Known rows, with every step that occurs
G > P > F > T: 9; 2; 10; -11; 5; -4; -10; -11; -3; -8; -5; 12; -8; -14; 2; 8; 3; 7; 3; 5; -3; -14
W > B > P > F > T: -1; 12; 14; 3; -3; 25; -7; -6; -5; 0; -1; 0; -4; 16; -12; 12; -3; 6; -6; -1; 5; -6
T > G > P: -10; -11; -6; -5; -14; -5; 2; -1; 2; -4; 6; 3; 3; -7; 13; 0; -2; 1; 7; -3; 3; -20
P > G > N: -3; 2; -18; 9; 11; 6; -1; 5; -6; 9; -6; 5; -1; 1; 11; -8; 1; -6; 25; 18; -4; 22
T > G > N: -12; -16; -14; 11; 0; -8; 5; 13; 5; 7; 3; 2; 4; 0; 14; -11; -1; -7; 12; 3; -6; 3
T > G > P > F > N: -8; 0; 3; -18; 1; -37; 0; -4; 2; -7; 0; 14; -5; -14; -7; -5; -1; 4; -5; -13; -6; -31
G > P > F: 10; -3; 0; -3; 1; 2; -3; -16; 0; -8; -4; 15; -2; -7; 7; 1; 2; -4; 31; 5; 0; -17
W > B > P: 16; 11; -10; 18; -16; 44; 5; 0; -2; 4; 8; -5; 9; 33; 0; 9; -6; -6; 14; 5; 10; 1
F > P: 33; 8; -12; 5; 7; 8; 7; 0; 5; -5; -2; 0; 5; 6; 16; 6; 4; -6; 11; 1; -4; 17
B > P > F > T > G > N: -46; -9; 18; 6; 6; -4; -3; 2; 1; 7; -2; 0; -4; -7; -11; -6; 1; 4; 3; -1; -11; -9
P > G: 9; 11; -10; 2; 1; 15; -1; -3; -7; 3; 0; -3; 1; 6; 12; -2; 2; -3; 21; 15; 0; 21
F > T > G > P: -12; -6; 3; -12; -12; -7; -6; 5; 2; -4; 5; -1; -3; -13; 8; 8; -1; 11; -24; -2; -1; -12
W > B: 36; 3; -17; 6; -9; 22; 2; 4; 0; 0; 4; 3; 5; 22; 17; 6; -5; -5; 1; 3; 9; 6
W > B > P > F > T > G: -34; 1; 22; -9; -11; 2; -6; -2; -2; -1; 2; -7; -6; 4; -11; 5; -5; 12; -22; -14; 4; -22
N > G > P > F: 5; -16; 8; -8; 1; -11; -6; -11; 8; -7; -4; -1; -1; -15; 3; -6; 7; -2; 14; -13; 8; -20
P > F > T > G > N: -26; -16; 11; -5; 13; -28; -7; 7; 4; 3; -5; 5; -8; -18; 4; -9; 2; 5; -7; -2; -12; -6
T > G > P > F: -22; -13; 9; -13; -6; -22; -3; -11; 1; -8; -1; 8; -4; -18; 8; -5; -1; 2; 19; -8; 0; -32
P > F > N: 36; 13; -5; 2; 14; -8; 3; -2; 1; 0; 2; 10; 0; 9; -6; -4; 4; -7; 9; 4; -10; 5
N > F > P > G: 9; 9; 2; -15; 2; -15; 6; -5; -4; -9; -7; -9; -1; -13; 6; 5; -1; 4; -18; -5; 4; 23

Rows
30; -1; 2; -4; 14; -21; 0; 2; 10; 1; 1; -5; 2; 2; -10; -11; 9; -5; -7; -14; -2; 3 : P > F > N > G
-13; -7; 19; -12; 3; -21; -7; -1; 2; -3; 1; -3; -6; -13; 4; -3; 3; 9; -12; -5; -9; -9 : P > F > T > G
41; 3; -12; 4; 5; -4; 5; 13; 12; 5; 9; -12; 9; 13; -4; -5; 7; -7; -20; -9; 1; 18 : F > N > G
18; -16; -11; 14; 0; 2; 9; 9; 3; 2; 2; 0; 7; 2; 9; -3; -1; -9; 1; 10; 0; 19 : G > N > F
4; -12; 17; -15; 4; -14; -14; -6; 7; -7; -5; -4; -6; -21; -2; 2; 8; 9; -18; -13; 5; -15 : N > G > P > F > T
13; 20; 2; 14; 7; 14; 7; -7; -1; 3; 5; 4; 5; 20; -22; -1; 3; -8; 22; 5; -9; -1 : B > P > F > N
-16; -15; 14; -19; -21; -21; 0; 4; 2; -11; 6; -9; -2; -24; 2; 10; -5; 15; -49; -10; 5; -15 : N > F > T > G > P
25; 11; -5; -8; 9; -14; -1; -8; 1; -7; -2; 20; -3; -3; -7; 1; 1; -2; 10; 0; -5; -16 : G > P > F > N
-11; 19; -7; 5; -12; 35; -1; -4; -12; 5; 1; -7; 2; 24; -3; 6; -7; 0; 12; 6; 13; 4 : W > B > P > G
-24; 9; -11; 21; 6; 30; 3; 0; -8; 12; -3; -1; 3; 12; -5; -5; -1; -8; 36; 19; -3; 17 : B > P > G > N
16; -13; -3; 6; 3; 1; 2; 14; 2; 2; 0; -2; 1; -5; 4; 5; 0; 1; -29; 10; -3; 24 : G > N > F > T
-10; 18; -2; 13; -4; 38; 3; -7; -9; 7; 3; -9; 5; 17; -5; 1; 1; -5; 30; 16; 1; 13 : B > P > G
-8; -3; 2; -7; 6; -10; -5; 10; -7; 3; -6; -5; -6; -14; 0; 2; -2; 8; -31; 11; -1; 27 : P > G > N > F > T
-25; 12; -14; 13; -2; 27; -1; 4; -10; 10; -5; 1; 0; 18; -4; 0; -8; -3; 17; 9; 9; 6 : W > B > P > G > N
10; 10; 7; -2; -1; 2; 0; 1; 6; 3; 3; -7; 3; 19; -26; -2; 1; -2; -16; -23; 10; -12 : W > B > P > F > N > G
-15; -19; -1; -5; 1; -34; 12; 11; 9; -5; -4; -5; 2; -20; 10; -5; -3; 0; -27; -17; -2; 5 : T > G > N > F > P
-26; 0; -1; 14; -3; 16; 7; 1; -8; 7; -2; -8; 4; 2; -12; -3; -4; -4; 10; 12; 4; 16 : B > P > G > N > F
